Known rows, with every way that one mark hangs from another
Q_832[Q_780[Q_535[Q_747] Q_678]]: [ -5.8   6.0  18.1 -19.6 -12.0 -16.0  -5.3 -18.1 -11.3  15.0  -1.5  13.8
   5.2   7.9 -11.9 -14.7  -6.8   3.9  -6.8 -12.3  -7.9]
Q_595[Q_936]: [ -3.5 -11.2   6.5   1.7  -2.4   4.0   4.6  -6.7  -3.8  -2.9   0.9 -12.0
  -0.6  -2.2   6.9 -13.7  -3.2  -6.2  -3.4  -6.0  -2.7]
Q_535[Q_780[Q_832]]: [ -0.9   8.4  23.6 -10.4 -12.0 -17.9   3.2  -8.9  14.1  -0.7   8.7 -14.7
   0.2  11.2  -9.3 -19.1  -0.8   0.9  -6.9 -12.1  -3.1]
Q_102[Q_747[Q_595] Q_936]: [  0.9 -14.4  -8.0  16.3  -9.0  11.3  21.0  -1.4  -6.8  -6.3   3.7 -37.3
  11.1  -2.0   8.6 -10.4  -5.5  10.0 -12.1  -6.0  -2.6]
Q_535[Q_747[Q_102] Q_780]: [ -0.1  -6.6  -1.1   0.0  -6.4  -9.2  -5.1 -13.4   9.3 -13.4  -0.7  -8.7
   1.6  15.1   2.1  -2.0   1.1   1.4  -6.9 -14.7  -6.2]
Q_832[Q_780[Q_678]]: [ -4.2   7.2  23.5 -16.3 -18.1  -7.6   2.6  -7.5  -4.6   8.8   1.4  -2.7
   3.3  -6.6  -6.1 -19.5 -12.7   0.8  -5.7 -11.9  -6.1]
Q_747[Q_102 Q_535]: [  1.7 -21.5  -2.3   1.3 -11.5   2.1   4.3 -10.9  -0.3 -11.2   7.4 -13.9
   6.2  -7.1  11.3  -8.3 -14.1  13.6   2.4  -8.9   3.7]
Q_780[Q_832]: [ -1.6   0.7  10.8 -11.7  -4.5 -11.9   4.0 -12.2  -1.3  -0.2   7.5  -8.0
   1.1   0.5  -6.2 -19.1  -4.2  -0.3  -1.7 -11.9   2.9]
Q_747[Q_535 Q_595]: [  4.0 -23.9   0.7   6.8 -16.1   4.3  18.2  -5.6   3.1  -5.1   5.2 -13.9
   6.7  -4.2   4.9 -17.3 -21.5  16.4   6.9  -6.4   3.1]
Q_832[Q_780[Q_535 Q_678]]: [ -6.5   9.0  25.9 -20.7 -16.4 -17.8  -4.6 -16.9  -4.8  16.4   0.7   7.5
   4.1   2.6 -11.0 -19.2  -9.5   4.2  -4.5 -10.6  -8.3]
Q_102[Q_747[Q_535[Q_780]]]: [  5.8  -7.1  12.4   4.2 -13.8   4.4  15.4   1.5   9.3  -6.9  12.8 -29.1
   9.7  -3.2   8.0 -12.6  -7.4  13.2  -6.7  -6.2   2.5]
Q_678[Q_780]: [ -4.9  -0.7  18.5 -11.7  -3.0  -3.3   2.9 -10.2  -2.2  -3.2   3.2  -7.8
  -4.9  -0.1 -12.2 -17.9  -5.6   1.7  -0.4 -14.7   1.9]
Q_535[Q_747[Q_102 Q_595] Q_780[Q_678 Q_832]]: [ -2.5   0.2  13.3  -6.1 -20.4 -18.1  -3.0 -10.3  -2.7  -1.7   1.0 -15.4
  10.4  23.0 -11.7 -10.3 -12.4  14.7  -9.3 -12.6 -14.8]
Q_655[Q_102[Q_936[Q_595]]]: [  0.5 -15.5  -8.0   5.2  -6.2   6.3  22.5  -7.9  -4.6 -17.8   2.1 -28.6
   1.5  -9.4  11.6 -15.0 -13.9  -8.8  -1.3  -8.7 -10.4]
Q_655[Q_102[Q_747[Q_535[Q_780]] Q_936[Q_595]]]: [  5.6 -15.7   0.6  13.6 -16.0  12.3  31.1   0.9  -1.3 -17.8  12.8 -50.8
  13.3  -6.7  17.1 -13.9 -16.4   8.2 -10.9  -3.6 -11.3]
Q_678[Q_780[Q_535[Q_747[Q_102]] Q_832]]: [ -8.5   1.8  14.6 -18.7   0.6 -22.2 -13.3 -27.9 -17.3   3.5   5.3   1.1
   2.7  21.8 -21.2 -13.0   0.3  13.9  -9.1 -14.9  -4.1]
Q_747[Q_102[Q_655] Q_535[Q_780[Q_678]] Q_595[Q_936]]: [ -1.7 -12.9  19.7  12.2 -30.3   3.0   5.3  -5.3  -5.1  -6.4   6.0 -39.4
  15.8  10.3  11.6  -4.9 -19.6  15.3 -13.8   2.3 -20.1]
Q_678[Q_780[Q_535[Q_747] Q_832]]: [ -8.0   5.5  20.1 -21.2   1.6 -20.5  -6.8 -23.0 -14.9   8.1   6.8   5.8
   0.7  20.4 -24.6 -18.4   1.3   9.2  -6.5 -14.8  -1.0]
Q_655[Q_102[Q_747[Q_535[Q_780[Q_678]] Q_595] Q_936]]: [  6.5 -10.2   8.1  11.2 -21.5  15.6  34.0   8.6  -6.6 -12.1  10.1 -48.7
  15.7  -6.3  10.3 -13.5 -22.7  18.2  -8.5  -5.9 -15.2]
Q_678[Q_780[Q_535[Q_747[Q_102 Q_595[Q_936]]] Q_832]]: [-10.5  -6.8  13.4  -6.9  -3.9 -18.3 -10.4 -27.2 -23.6   6.1   3.2  -8.4
   7.4  28.6 -18.6 -13.0  -5.1  17.9 -13.6  -9.6 -11.9]
Q_832[Q_780[Q_535[Q_747[Q_102[Q_655] Q_595]] Q_678]]: [ -5.9   1.9   8.6  -9.4 -17.5 -16.4 -10.2 -26.9 -16.2   7.4  -3.8  -1.2
  12.3  15.0  -4.0  -4.2 -10.1   6.1 -14.0  -8.0 -17.8]
Q_747[Q_102 Q_535[Q_780] Q_595]: [  3.7 -21.9   5.6  10.3 -24.7  -4.5   7.3 -10.4  12.6 -11.1   5.7 -26.2
   9.3   9.3   6.8  -9.9 -19.8  23.2  -0.8  -7.7  -6.1]
Q_102[Q_747 Q_936[Q_595]]: [ -2.4 -13.8  -5.3  12.3  -9.9   8.2  17.0  -3.3  -6.8  -7.3   5.3 -38.3
   9.5  -5.3  10.9 -13.0  -5.2   1.2 -13.7  -3.1  -2.6]

Rows
[ -9.3   6.2  10.0 -13.5  -8.2 -15.4  -8.7 -20.5 -26.6   5.6   5.9  -7.2
  11.6  16.7  -7.8  -4.5   1.8   6.4 -16.5  -7.5 -12.6] => Q_780[Q_535[Q_747[Q_102[Q_655 Q_936]]] Q_678 Q_832]
[ -3.8  15.0  34.9 -17.9 -19.0 -17.1   1.8  -2.2   7.6   5.4   7.3 -12.5
   1.9   8.3 -14.7 -21.4  -7.5   3.4  -5.4 -11.6  -7.2] => Q_535[Q_780[Q_678 Q_832]]
[ -3.4  -3.6  26.6  -3.2 -28.1  -4.6   8.4  -0.6  -6.0  -0.5  17.5 -32.5
  12.7   6.6  -1.8 -15.5 -11.8  26.5 -14.4  -6.6  -8.7] => Q_747[Q_102[Q_936] Q_535[Q_780[Q_678 Q_832]]]
[  3.8  -2.5  23.1   1.2 -26.4  -3.1  18.2   3.2   0.1   3.1  12.9 -34.7
  17.3   3.9  -3.4 -19.6 -20.5  25.4  -8.6  -4.6  -5.4] => Q_102[Q_747[Q_535[Q_780[Q_678 Q_832]] Q_595]]
[  2.6  -4.3  18.0  15.1 -19.9   3.6  16.6  -4.4  -6.7  -4.7  16.1 -51.5
  20.6  11.2  11.4  -9.7  -9.3  13.5 -24.2   4.6 -12.4] => Q_102[Q_655 Q_747[Q_535[Q_780[Q_832]] Q_595[Q_936]]]
[ -3.6   6.6  18.2 -13.5 -15.0 -17.2  -7.3  -9.3  -2.9  -1.8   4.2  -9.9
   7.0  17.7 -10.8  -9.2  -5.3   8.2 -10.8 -14.1 -10.7] => Q_535[Q_747[Q_102] Q_780[Q_678 Q_832]]
[ -1.1  -2.7  16.2  12.8 -23.4   4.3  21.1  -2.5  -7.4  -7.3  21.5 -57.9
  19.9   6.1  12.0 -12.7  -4.3  10.4 -28.9   4.8  -9.1] => Q_102[Q_655 Q_747[Q_535[Q_780[Q_832]]] Q_936[Q_595]]
[  5.6 -14.5 -14.4  13.8  -4.7  14.4  28.9  -3.4  -9.1 -18.4   3.0 -42.2
  10.1  -8.5  14.4  -9.0 -13.1   2.0  -7.1  -9.1 -10.8] => Q_655[Q_102[Q_747[Q_595] Q_936]]
[ -4.8  -9.4  24.4   0.5 -33.5  -7.3   8.4  -3.0  -5.9  -0.6  15.5 -37.2
  14.3   7.8  -0.1 -19.1 -18.1  24.5 -15.1  -3.0 -12.2] => Q_747[Q_102[Q_936[Q_595]] Q_535[Q_780[Q_678 Q_832]]]
[ -4.9 -10.9  -2.2  -7.0 -10.0 -12.7  -8.7 -19.5 -11.2   3.2  -8.1   6.8
   7.1  14.0  -7.3  -5.4 -12.6  10.0   3.5 -11.3 -10.3] => Q_780[Q_535[Q_747[Q_102 Q_595]] Q_678]
[  0.7 -17.1   5.0  19.4 -26.3   4.5  13.0  -9.6   1.1 -14.2  10.6 -45.6
  14.5  11.5  14.5  -2.3 -10.4  18.7 -16.7  -1.8 -12.6] => Q_747[Q_102[Q_655 Q_936] Q_535[Q_780] Q_595]
[ -1.7   4.4  20.7  -8.2 -19.0 -15.7   5.5  -4.7  -0.2   3.8   2.4  -9.6
   7.2  20.6 -16.1 -17.8 -12.0  10.3  -6.3 -12.6 -11.1] => Q_535[Q_747[Q_595] Q_780[Q_678 Q_832]]
[-10.7  -4.1   7.7 -11.8 -12.9 -19.2  -7.6 -20.1 -23.5   8.8   3.2  -5.4
  11.5  17.2 -11.6 -13.9  -8.0  11.1 -10.7  -7.2 -12.4] => Q_780[Q_535[Q_747[Q_102[Q_936[Q_595]]]] Q_678 Q_832]
[-10.7   5.2  14.2 -11.5  -1.3 -14.4  -8.7 -27.1 -26.1   0.7   9.8 -14.0
   6.6  24.3 -14.3  -6.8   6.9  10.4 -21.7 -10.5  -9.2] => Q_678[Q_780[Q_535[Q_747[Q_102[Q_655 Q_936]]] Q_832]]
[  7.9 -21.9 -11.3  16.8 -10.4  19.9  35.7   0.3 -11.6 -17.6  10.1 -45.0
  14.9 -11.7  17.7 -11.5 -19.4  14.7  -5.6  -6.2  -7.2] => Q_655[Q_102[Q_747[Q_535 Q_595] Q_936]]
[ -0.1   3.5  35.8 -13.1 -24.3  -8.9  10.7   1.7   4.2   5.2  15.1 -15.3
   7.2   2.5  -8.7 -23.1 -15.1  17.0  -2.9  -7.9  -2.3] => Q_747[Q_535[Q_780[Q_678 Q_832]]]
[ -0.2 -15.2  -1.7  17.4 -15.5  17.1  23.1  -2.5 -13.9 -11.3  14.6 -49.5
  17.2  -8.1  21.1  -7.7  -7.5   4.3 -20.1   5.5  -3.8] => Q_102[Q_655 Q_747[Q_535] Q_936[Q_595]]
[ -2.1 -18.1 -19.3  14.9  -6.0   5.3   4.9 -16.6 -14.8 -16.4  -1.2 -24.3
   9.7  11.0  12.8   4.3  -1.9   1.8 -14.4  -7.6  -9.7] => Q_535[Q_747[Q_102[Q_655 Q_936] Q_595]]
[ -5.6 -14.1  -3.8  -0.2  -3.9 -19.9  -9.6 -28.5 -17.8   4.2   0.5  -4.3
  10.9  26.2  -5.5  -8.6  -4.1  12.5  -9.5  -7.0 -11.2] => Q_780[Q_535[Q_747[Q_102 Q_595[Q_936]]] Q_832]
[  1.3  -5.5  26.5   7.2 -25.5   1.6  17.3   5.7  -8.0   5.4  13.8 -41.0
  19.2   7.2  -0.2 -19.7 -19.0  24.3 -14.4   0.7 -10.8] => Q_102[Q_747[Q_535[Q_780[Q_678 Q_832]] Q_595[Q_936]]]
[ -6.6   6.6  16.7 -23.0  -5.5 -20.4  -6.0 -15.7 -15.3  13.8   3.1  13.7
   5.4  12.7 -18.8 -17.5  -4.6   5.5  -1.0 -12.0  -4.1] => Q_780[Q_535[Q_747] Q_678 Q_832]
[  2.1   4.0  27.7  -6.6 -20.2  -1.9  14.0   4.6  -0.2   2.5  16.6 -29.8
  14.0  -1.4  -2.6 -19.0 -11.9  18.5 -10.1  -5.9  -1.5] => Q_102[Q_747[Q_535[Q_780[Q_678 Q_832]]]]
[  7.9  -3.0  14.8  -0.7 -20.4   1.5  26.1   2.0  -3.9  -8.7  11.4 -40.1
  16.4  -2.2   2.3 -17.7 -26.9  16.9  -4.0  -7.7 -13.3] => Q_655[Q_102[Q_747[Q_535[Q_780[Q_678 Q_832]] Q_595]]]
[ -6.3   2.9  11.6 -17.1 -13.1 -17.5 -12.3 -22.8 -12.8   9.9  -1.9   9.0
   7.6  10.2  -7.6  -8.8  -6.9   7.5  -9.1 -12.7 -11.4] => Q_832[Q_780[Q_535[Q_747[Q_102]] Q_678]]
[  0.1  -9.6  22.1  -1.3 -32.4 -12.0   6.0  -6.3   1.6  -0.2  10.4 -27.5
  14.4  10.6  -5.1 -16.4 -25.1  29.2  -4.5  -6.7 -10.6] => Q_747[Q_102 Q_535[Q_780[Q_678 Q_832]] Q_595]
[ -9.0   1.0   9.5 -15.2  -8.5 -17.1  -7.5 -18.2 -23.6   9.4   4.7  -1.2
   9.5  16.1 -12.9 -10.6  -2.0  13.0 -10.4 -10.8  -9.0] => Q_780[Q_535[Q_747[Q_102[Q_936]]] Q_678 Q_832]
[ -6.1  -6.3  -3.2  -7.0  -0.7 -17.5  -6.5 -25.3 -16.7   2.3   6.2  -3.3
   7.9  20.5  -6.0  -7.3   5.5  10.9 -11.8 -11.4  -4.4] => Q_780[Q_535[Q_747[Q_102[Q_936]]] Q_832]
[ -7.3   0.1  16.4 -14.6  -3.1 -20.7  -3.3 -23.4 -14.9   8.9   3.9   0.8
   3.6  25.0 -25.3 -19.5  -5.3  15.5  -5.4 -13.7  -4.4] => Q_678[Q_780[Q_535[Q_747[Q_595]] Q_832]]
[ -6.5  -1.1   8.5   3.6 -20.0  -2.9  -1.3  -7.8  -6.5 -11.0   1.0 -28.4
   9.2  15.8   4.7  -0.4  -3.5  -2.2 -19.7  -5.3 -18.8] => Q_535[Q_747[Q_102[Q_655 Q_936[Q_595]]] Q_780[Q_678]]
